Each row was made from one small tree. The marks that hang from a mark follow it in brackets, in alphabetical order. Every link used is in the known rows. Write each row's tree.
Known rows
U(S(J)): [-13.3 -18.8  -2.8  -6.2   1.8  15.9  -7.5  -6.0   8.3  -6.4  10.4   8.6
 -17.2  12.3  -2.4 -19.6   0.3  -1.6   4.2  10.5]
N(H(G(S)) J): [  2.3 -17.1  31.0 -26.7  43.8   7.2  -6.5   9.1  -5.2  26.4 -17.2   0.2
   7.4 -24.3 -25.6 -21.0 -20.9   8.7   5.4   8.9]
V(S(H J T)): [ 22.8 -16.6  11.1 -26.4   1.8  33.4 -15.7 -24.9  22.5 -42.1  25.0  23.5
   6.9 -11.4  18.9 -16.0 -13.0  -3.9  15.5  14.1]
S(J): [  8.3 -17.8 -11.9  -8.5   4.8  13.2  -7.2 -11.6   0.6 -22.6   1.8  16.3
  -6.3   1.6   5.1 -13.4   5.4 -19.2   7.3  13.4]
V(S(G J N T)): [ 25.1 -11.9   8.7 -25.5   9.2  35.5   2.0 -27.0  10.5 -55.1  15.2  29.6
  10.2  -2.2  13.9 -23.7  -6.9 -19.7  15.4  14.9]
U(S(H J T V)): [ -3.3 -16.3  17.4 -24.2 -13.7  30.3 -30.0 -21.9  28.9 -27.8  37.4   7.6
 -13.0   8.3  -7.4 -40.0   0.3  -5.2   9.0   6.8]
V(S): [  7.8 -11.8  11.5  -7.2  10.3  27.0   5.0   4.6   7.4 -19.6  11.0  17.6
  -3.1  -5.8  31.5   1.0 -14.4   7.1   7.5  12.1]
G(H S(J N V)): [ 25.0  -4.1 -10.7 -12.8  -2.1  17.7  -0.5 -24.2  14.3 -48.4   7.0   8.9
  -1.2 -14.8   1.1 -32.2 -13.0 -23.7 -12.9  13.0]
S(G H N(J) T V): [  6.6  -5.0  52.7 -46.3  -1.4  32.8 -16.2 -42.9  18.4 -27.2  14.7  24.2
  19.5  -7.1  -9.3 -52.0   9.4 -34.9  18.3  10.3]
V(S(G H J T)): [ 11.8 -12.0  26.7 -24.8   8.0  35.4 -14.3 -32.7  15.8 -33.2  15.9  23.7
  12.6 -12.0  19.2 -21.8  -7.2 -15.2  15.6  14.8]
N(H(G(S(V))) J): [  3.4 -13.9  36.8 -27.6  42.1  10.8 -11.4   7.8  -3.3  13.5  -9.0  -1.3
   3.4 -20.4 -25.6 -25.8 -19.2   3.6   2.9   6.5]
H(G(S)): [ 12.6 -10.0  17.6 -18.1  20.8  26.3  17.9  20.9   7.1  13.8   7.0   7.7
   6.9 -26.4   5.8  -2.3 -14.7  -0.5   6.3   5.1]
G(S(J N(H))): [ 32.6 -18.1 -10.5 -11.2   2.3   4.4   7.4 -21.8   2.8 -33.1 -13.0  13.2
   5.9 -24.3   2.3 -24.0 -12.8  -5.5  -2.6   9.2]
N(H(G(S))): [ 11.1 -11.9  17.7 -16.6  20.6   8.2   1.5  13.9   3.7  21.6 -13.5  -5.6
   3.1 -26.9  -3.5 -16.8 -16.4  18.5   7.9   7.7]
H(G(S(J N T V))): [ 37.1  -9.7  10.8 -35.1  13.1  36.8   8.4  -0.2  16.4 -36.1  28.7  15.0
   7.3 -18.0  -8.1 -23.8 -11.2 -20.4   9.7   3.9]
H(G): [  1.8  -6.6  16.8 -23.6  19.2  25.3  11.5  19.0   5.8  20.4   5.8   8.6
   0.9  -8.6   6.1  -5.2   1.2  -3.7  18.4  10.8]
U(S(V)): [-17.9 -11.7  18.4  -5.0  -5.7  23.5  -9.9   7.8  13.5  -4.1  23.4   2.1
 -21.3  12.9   4.8 -22.8  -2.1   6.5   1.3   4.5]
N(J): [ -7.2 -20.0  16.4 -17.0  22.0  13.2  -7.1   3.7  -3.8   5.2  -3.3  17.1
   0.5  -3.3  -9.3 -12.9  -5.0  -7.2   5.7  11.7]

Which tree is each row?
[-15.1  -8.8  19.9 -24.5   6.2  22.2  -6.1 -19.5  16.9  12.1  10.6   8.4
  -6.6   1.9   1.3 -23.0   6.7  -6.2  14.3  12.8]
U(S(H(G) J))
[ 11.1  -9.2  23.3 -17.3  19.1  12.0  -3.3  12.8   5.1  11.7  -4.9  -6.7
  -0.5 -23.3  -3.5 -21.1 -14.2  13.0   5.9   5.2]
N(H(G(S(V))))
[  6.7  -1.8  33.8 -25.2  15.5  33.2   6.8  -8.1  15.6   0.6  11.9  17.6
   7.8 -16.3  34.3  -2.5  -8.0   1.8  17.7  14.1]
V(S(H(G)))
[ 36.6 -12.8  19.3 -26.8 -20.5  29.2  -0.3 -19.3  28.5 -41.7  25.8  16.9
  13.2 -30.1   8.6 -32.1 -15.5  -6.1   3.0   2.1]
G(S(H N T V))
[ -7.2 -15.5  19.9 -21.7  -6.1  15.7  -5.5  -9.8  15.9   3.4   0.1   2.8
  -2.0   2.6 -14.9 -43.6  -5.1  15.3  14.1  10.6]
U(S(G N(H) T))
[ -1.6 -17.5  20.4 -30.1  -2.6  29.7 -12.6  -3.5  20.9 -28.2  32.6  12.7
 -11.1  14.2 -21.3 -39.9  -8.5   0.6   8.2   5.7]
U(S(N(J) T V))
[ 33.9  -6.3  15.5 -45.8   8.2  39.8   3.2 -32.0  25.3 -44.8  24.7  29.4
  14.7 -11.5  16.6 -21.4  -6.4 -13.9  25.4  16.5]
V(S(H(G) J N T))
[ 22.8  -6.3  13.7 -24.8  15.5  25.9  28.2   9.4   8.7   1.7   4.4  13.8
  10.3 -25.6   8.0  -8.3 -10.0  -5.5   9.5   7.0]
H(G(S(N)))
[ 28.2 -13.6  14.9 -28.2  18.5  37.5  -1.5  11.1  14.8 -24.7  31.9   9.1
   3.3 -18.9 -10.1 -17.6 -15.6 -14.1   6.4   1.8]
H(G(S(J T V)))
[ 27.6  -5.7  22.7 -52.4  -9.3  31.5   6.3 -18.4  31.0  -6.6  16.1  20.0
  20.4 -19.2   1.9 -29.9   3.9  -5.8  31.8  13.7]
S(H(G) N T)
[ 37.7 -10.6   3.8 -43.5   3.1  24.5 -18.5 -20.6  17.8 -53.5  21.6   9.0
  -1.6   2.5 -21.9 -48.7   3.0 -18.6  21.4  10.1]
S(J N(H(G)) T V)
[ 27.8 -10.7  26.4 -39.3  21.3  37.5   9.2  10.6  14.9 -17.9  25.5  14.5
  10.4 -20.7 -14.7 -22.8 -17.4 -11.6   8.6   3.0]
H(G(S(N(J) T V)))
[ 15.6   0.9  20.5 -29.7   4.0  14.9   2.2  -8.6   8.7 -15.5   0.2   5.0
  -3.9  -1.6   4.2 -33.9   7.6  -7.7  17.0  10.0]
S(N(H(G)) V)
[ 20.6  -9.7  33.0 -59.9   8.9  30.4   0.2 -21.9  23.9  -3.6  13.1  24.4
  23.3 -16.8 -16.0 -33.6  -0.2 -13.0  29.3  14.4]
S(H(G) N(J) T)
[  5.1  -1.2  19.1 -26.7  -5.4  13.8   4.5 -63.3   4.6 -18.7 -18.5  28.5
  17.0  -7.5  17.2 -34.9  26.8 -43.9  18.2  19.3]
S(G H J N)
[ 37.2 -12.7   2.7 -35.8  16.1  28.7  -2.3 -16.2  16.1 -47.4  13.8  18.8
   5.4  -5.8   2.9 -24.8 -14.6   0.8  21.3  15.4]
V(S(J N(H(G)) T))
